Each row was made from one small tree. The marks that hang from a mark follow it in brackets, in the order of their numbers. Every link used is in the known rows. Write each row's tree.
Known rows:
q789{q136{q858{q321 q536}}}: [ 0.01  0.34  0.92 -0.88  0.93 -0.89 -0.42 -0.08  1.07  0.91 -0.11  0.42
  0.50 -1.77 -0.52 -0.11 -1.36  1.76  0.39  0.22 -0.16  1.78  0.08 -2.19
 -0.68]
q731{q536}: [ 1.97  0.67 -0.73  2.68  0.65  1.87 -0.09  0.51 -0.91 -0.11 -1.19  3.01
  0.70  0.18 -0.62 -1.44 -1.49  1.70  0.85 -0.56 -1.41 -0.52 -0.38 -4.13
 -0.84]
q30{q858{q321}}: [ 0.56 -1.69  0.92 -3.11  1.00  1.37  0.29  1.63 -1.19  1.07 -0.60  1.30
 -0.12 -0.61 -0.61 -1.26  0.22  1.63  0.17 -0.74 -0.95 -0.67  1.09 -1.62
  2.59]
q30{q858{q136 q321}}: [ 0.28 -1.29  0.22 -2.37  0.35  1.19  0.06  1.59 -1.04  0.37 -0.74 -0.87
 -0.14 -0.81  0.10 -1.15  0.03  0.37 -0.26 -0.68  0.20 -0.70  1.19  0.34
  0.55]
q136{q858}: [ 1.73 -0.02 -0.09  0.82  0.75  0.59 -0.36  0.86  0.77 -0.23  0.16  2.07
 -0.65 -0.70 -1.59 -0.65 -0.48  2.73  0.61  0.22 -1.29  0.05 -0.75 -1.76
  4.34]
q136{q789 q858{q30 q321 q536{q731}}}: [-1.89 -0.81  0.54  0.13 -0.78 -1.79  0.16  1.18 -1.82  0.36  0.42 -2.40
  0.88  0.66 -0.77 -0.25  1.87 -0.22  0.74  0.63 -0.26  2.20 -0.08  1.56
  2.16]
q30{q858}: [ 1.20 -1.86 -0.36 -1.03  0.91  1.96  0.36  1.37  0.02  0.06 -0.99  1.44
 -0.52 -0.53 -1.24 -0.79  0.06  3.39 -0.41 -0.88 -0.81 -1.32  0.10 -0.99
  3.25]
q789{q136{q858{q30 q321}}}: [-0.61  0.93  1.56 -2.38  0.74 -1.53 -0.30  0.76  2.09  2.10  0.66  1.90
  0.42 -0.15 -1.37 -1.06 -0.99  1.14  1.31  0.29 -0.85  1.08  0.61 -2.92
 -0.54]
q30{q858{q136{q789} q321 q536}}: [-1.48 -2.46 -0.79 -1.22 -0.30  0.41  0.75  1.85 -1.65 -0.17 -1.80 -4.99
  0.73 -2.15  0.60 -0.44  0.43 -0.28 -0.94 -1.16  1.34  0.52  0.44  3.36
 -0.28]
q289{q858{q30 q136 q321}}: [ 0.32  0.75  0.43 -1.10 -0.44 -0.21  0.66  0.50 -0.20  0.44  0.71 -1.71
  0.47  0.22  2.26 -1.58  0.44 -4.88  1.33  0.27  0.19 -1.28  1.43 -1.67
 -1.31]
q136{q789 q858{q321 q536{q731}}}: [-0.77 -0.63  0.05  1.23 -0.23 -0.70 -0.43  0.65 -2.69 -0.25  0.10 -1.73
  0.90 -0.93 -0.89  0.01  1.62  1.17  0.49  0.84 -0.26  2.03 -0.80  0.84
  3.39]
q858{q536}: [ 1.02 -0.79 -0.33  0.74  0.58  0.91  0.36 -0.29 -0.20 -1.12 -1.19 -0.72
 -0.40 -0.39  0.98  0.30 -1.12  1.38 -0.41 -0.59 -0.62 -0.03  0.18 -2.25
 -0.19]
q731{q289}: [ 0.52  1.53 -0.42 -0.61  1.05  0.40 -0.37 -0.31  0.86  0.46 -0.11  3.15
 -1.55  0.25 -0.20  0.76 -1.15  0.58 -0.41 -1.43 -1.20 -1.57 -0.15 -2.93
  2.29]
q789{q136{q858{q30 q536}}}: [-0.36 -0.14  0.38 -0.07  0.34 -1.33  0.24  0.06  3.08  0.54 -0.16  0.29
  0.10 -0.25 -1.03 -0.07 -1.29  2.01  0.18 -0.03 -0.11  1.33 -0.17 -0.79
 -1.17]
q30{q858{q136 q536{q731{q289 q757}}}}: [-1.04 -1.54 -1.17  1.02 -0.62  0.77 -0.11 -1.55 -0.06 -1.58  0.34  0.50
 -1.26  0.84  0.80  2.58  0.92  0.96 -2.25 -0.13  2.18 -1.47 -0.04  4.36
  0.67]
q536{q731{q289 q602}}: [ 1.46  2.75 -0.38  0.33 -0.09  0.85 -1.43 -2.04 -0.01  0.72  1.25  5.60
 -1.12  1.88 -1.30  0.68  0.46  0.20 -0.62  0.23 -0.66 -2.20 -1.21  0.32
  1.59]
q858{q30 q136{q789} q321 q536{q731}}: [-2.25 -0.20  0.10  0.00 -1.35 -1.35  0.09  0.48 -2.54 -0.46 -0.41 -5.06
  1.08  1.23  1.56  0.11  1.37 -2.43  0.13  0.26  0.90  1.16  1.27  1.67
 -3.55]
q789{q136{q858{q536}}}: [ 0.53  0.12 -0.09  0.99  0.85 -0.35 -0.34 -0.38  2.24  0.02 -0.54  0.67
  0.10 -1.76 -1.03  0.16 -1.51  3.23 -0.04  0.07 -0.03  1.13 -0.83 -1.69
 -0.15]
q294{q321}: [ 3.01  1.38 -0.35 -2.30  1.49  1.67  0.02  0.96  0.32 -0.34  0.48 -1.28
 -0.81 -1.08  0.67 -0.65 -1.08  3.10  1.39  0.00 -1.51 -1.10  0.40 -4.44
  0.99]
q536{q731{q602 q757{q457}}}: [ 2.34  1.86  0.51  2.11  0.00  1.75 -0.97 -2.44  1.22 -1.07  2.06  5.22
 -0.48  1.18 -1.34  1.18  1.12  0.67  0.21  2.19 -0.63 -2.22 -1.92  0.14
  0.16]
q789{q136{q858}}: [ 0.98  0.88  0.03  0.61  1.18 -0.05 -0.74  0.10  2.42  0.73 -0.04  2.61
  0.02 -1.76 -2.00 -0.43 -1.34  3.99  0.59  0.27 -0.71  0.28 -0.90 -2.97
  1.29]
q789{q136{q858{q30 q321 q536}}}: [-1.07  0.07  1.38 -1.83  0.46 -1.92  0.16  0.39  1.97  1.46  0.18 -0.09
  0.49 -0.30 -0.40 -0.41 -1.17  0.45  0.67  0.14 -0.21  1.97  0.70 -1.49
 -1.91]

Write each row's tree:
[-0.02  0.59 -0.49 -0.16 -0.04 -0.72  1.08 -0.99  1.41  0.19  0.25  0.10
 -1.03  0.70  1.84  0.71 -0.10 -3.81 -0.29 -1.23  0.01 -1.46  0.18 -0.65
  0.89] | q731{q289{q858{q30 q536}}}
[ 0.37  2.06 -1.78  3.33 -0.76  1.28  0.24 -2.78  2.43  1.02  1.85  6.98
  0.23  0.08  0.20  0.37 -1.07 -3.96 -0.35  0.21  1.36 -3.47 -2.62  1.61
 -0.08] | q731{q289{q858} q536 q602 q757}
[ 1.09  2.68 -1.20  1.33  0.00  1.13 -0.53 -0.81  1.12  1.62 -0.11  5.85
 -0.16  0.82 -1.45 -0.69 -1.89 -1.80 -0.47 -1.24 -0.48 -1.71 -1.85  0.45
 -1.17] | q731{q289 q536 q602}
[-0.87 -0.87  1.52 -2.89  0.06 -0.96  0.99  0.57 -0.54  0.67 -0.34 -1.56
  0.08  1.42  1.79 -0.37 -0.74 -2.05  0.47 -0.57 -0.77  0.92  2.04 -2.18
 -2.33] | q858{q30 q321 q536}
[ 2.81  0.93 -0.06  3.42 -0.42  1.61  0.15 -3.19  0.68 -1.92  1.66  1.62
  0.03 -0.23  0.88  1.05  1.75 -2.74  0.19  2.10  0.43 -2.05 -1.84  1.09
  0.01] | q289{q858{q536{q731{q602 q757{q457}}}}}
[-0.36 -1.79 -1.78  0.19 -0.09  1.38  0.40  2.08 -0.14 -0.55 -1.71 -2.54
  0.23 -2.04 -1.12 -0.81  0.51  2.29 -0.78 -1.14  0.73 -1.03 -0.59  2.62
  1.94] | q30{q858{q136{q789}}}
[-2.16 -1.30  0.28 -1.05 -0.44 -1.98  0.93  2.06 -0.25  0.85 -0.33 -3.35
  0.84 -0.60 -0.53 -0.67  0.47 -1.07  0.64 -0.34 -0.24  2.21 -0.09  1.64
  1.77] | q136{q789 q858{q30 q321 q536}}
[ 0.15 -1.30  0.18  0.07 -0.07 -0.90  0.78  0.81  1.52 -0.41 -0.07 -0.61
 -0.62  0.85 -0.46 -0.23 -0.40  0.57  0.15 -0.13 -0.54  1.13  0.05  0.50
  1.73] | q136{q858{q30 q536}}
[ 0.20  0.81  1.19  0.09  0.64 -0.72 -1.14 -0.91 -0.32  0.50  0.54  1.44
  0.52 -0.69 -0.82  0.23 -0.11  2.41  0.48  1.12 -0.20  1.73  0.08 -2.16
 -0.57] | q789{q136{q858{q321 q536{q731}}}}
[-0.71  0.57  1.64 -0.99  0.19 -1.76 -0.56 -0.44  0.54  1.08  0.75  1.02
  0.55  0.82 -0.69 -0.05  0.14  1.06  0.70  0.99 -0.26  1.83  0.75 -1.30
 -1.45] | q789{q136{q858{q30 q321 q536{q731}}}}
[-0.19 -0.56  1.56 -0.73 -0.30 -1.32 -0.13  0.31 -1.39  0.22  1.05  0.20
 -0.05  2.25 -0.08 -0.22  1.17 -0.47  0.77  1.05 -0.80  1.80  1.08 -0.29
  1.36] | q136{q858{q30 q321 q536{q731}}}
[ 0.47 -0.73  0.43  1.04 -0.40 -0.75 -0.01  0.01  0.01 -0.79  0.72  0.45
 -0.48  2.11 -0.65  0.24  0.98  1.32  0.24  0.86 -0.65  1.13  0.12  0.44
  2.05] | q136{q858{q30 q536{q731}}}
[-1.45  0.13 -1.33  0.38 -0.72 -0.48  0.58  1.75  0.96 -0.29 -0.90 -3.45
  0.39  0.01 -0.01 -0.81 -0.22 -0.50  0.19 -0.83  0.29 -0.60  0.04  0.72
 -1.33] | q858{q30 q136{q789}}
[ 1.23  3.19  0.20  1.41  0.21  0.88 -1.20 -3.12  1.98 -0.37  2.60  6.37
 -1.51  1.59 -1.27  2.28  0.92 -0.99 -0.51  1.17 -0.45 -2.72 -2.08  1.03
  0.84] | q536{q731{q289 q602 q757{q457}}}
[-0.17  2.08  0.10 -0.57 -0.94 -0.41 -1.20 -2.07 -1.54  0.13  0.64  0.17
 -0.60  1.25  1.41  1.14  0.13 -3.86 -1.16  0.22  1.21 -0.36  0.32  2.89
 -3.24] | q858{q136 q321 q536{q731{q289 q602}}}
[ 1.42  0.94 -0.02  0.03  0.01  0.84  0.02 -0.12 -1.18 -0.24  0.31 -1.32
  0.42 -1.52  2.07 -1.30  0.21 -3.46  1.05  0.43  0.20 -1.52  0.73 -2.53
  0.04] | q289{q858{q136 q321}}
[-1.23 -1.90 -0.61 -0.26 -0.65  0.59 -0.04  0.97 -3.16 -0.73 -1.23 -3.93
  0.80 -0.83  0.38  0.00  1.89  0.48 -0.82 -0.14  1.31  0.53  0.47  3.26
  0.15] | q30{q858{q136{q789} q321 q536{q731}}}
[-1.15 -0.45  0.74 -1.96 -0.60 -1.14  0.70  0.56 -0.42 -0.10 -0.56 -4.00
 -0.01  1.19  2.50 -0.26 -0.89 -3.51  0.03 -0.55  0.51  0.89  2.19  0.00
 -4.68] | q858{q30 q136 q321 q536}
[ 0.71 -1.51  0.77 -1.85 -0.23  1.30 -0.16 -0.31 -1.99  0.62 -0.08  1.34
  0.19  0.68 -0.50 -0.47  1.26  0.32 -0.82  0.31  0.21 -0.25  0.34  2.55
  0.69] | q30{q858{q321 q536{q731{q602}}}}
[ 1.14  1.09 -0.04  1.61  0.00 -0.12 -1.16 -1.70  1.73  0.31  0.54  2.84
  0.32 -0.53 -2.01  0.20 -0.34  2.74 -0.33  1.25  0.43  0.58 -1.68  0.97
 -0.53] | q789{q136{q858{q536{q731{q602}}}}}
[-0.12 -2.25  0.07 -2.01 -0.04  0.71  0.51  1.11 -1.28 -0.39 -1.30 -3.09
 -0.13 -0.90  1.16 -0.29 -0.20 -0.55 -0.89 -0.90  0.97  0.24  1.36  1.84
 -1.00] | q30{q858{q136 q321 q536}}
[ 0.47 -2.11  0.97 -1.66  0.35  1.10 -0.02  0.19 -3.00 -0.07 -0.42  0.10
  0.04  0.54  0.16 -0.08  1.45  1.51 -0.45  0.06 -0.28  0.21  1.16 -0.07
  1.38] | q30{q858{q321 q536{q731}}}
[-0.44 -1.28 -1.32  2.14 -0.03 -0.29  0.44  1.28  0.10 -0.78 -1.03 -2.67
  0.40 -2.34 -1.23 -0.05  0.09  2.13 -0.13 -0.35 -0.02  1.38 -1.76  1.50
  3.74] | q136{q789 q858{q536}}
[ 0.59  2.39 -0.44  3.10  1.00  0.92 -0.06 -1.38  1.89 -0.48  0.74  5.07
 -0.78  0.33 -0.39  1.51 -1.12 -1.35  0.20 -0.49 -0.88 -1.52 -1.60 -2.30
 -0.84] | q731{q289 q536 q757{q457}}
[-0.26 -0.65 -0.44  0.14 -0.71 -0.48  0.83  0.33  1.05 -1.25 -1.01 -3.62
 -0.48  1.13  1.90  0.17 -1.03 -1.71 -0.51 -0.71  0.59  0.15  1.12  0.83
 -3.67] | q858{q30 q136 q536}
[-2.68 -0.71 -0.19 -1.22 -1.04 -1.60  0.95  1.45 -0.82  0.01 -1.14 -6.17
  0.91 -0.08  1.83 -0.38 -0.20 -3.34  0.00 -0.82  0.95  1.29  1.19  1.67
 -3.80] | q858{q30 q136{q789} q321 q536}
[-2.86 -1.04 -1.33  2.81 -1.84 -0.80  0.44 -0.91 -0.10 -1.96  0.38 -3.10
  0.48  1.37  1.44  1.85  1.09 -0.35 -0.82  0.83  2.12 -0.21 -0.07  3.42
 -2.59] | q858{q30 q136{q789} q536{q731{q757}}}
[-1.98  1.18 -0.73  0.64 -0.69 -0.98 -0.77 -0.61 -2.95 -0.54 -0.33 -3.33
  0.13 -0.20  1.53  1.45  0.90 -2.27 -0.82 -0.42  1.11  0.51  0.32  1.68
 -1.55] | q858{q136{q789} q321 q536{q731{q289}}}
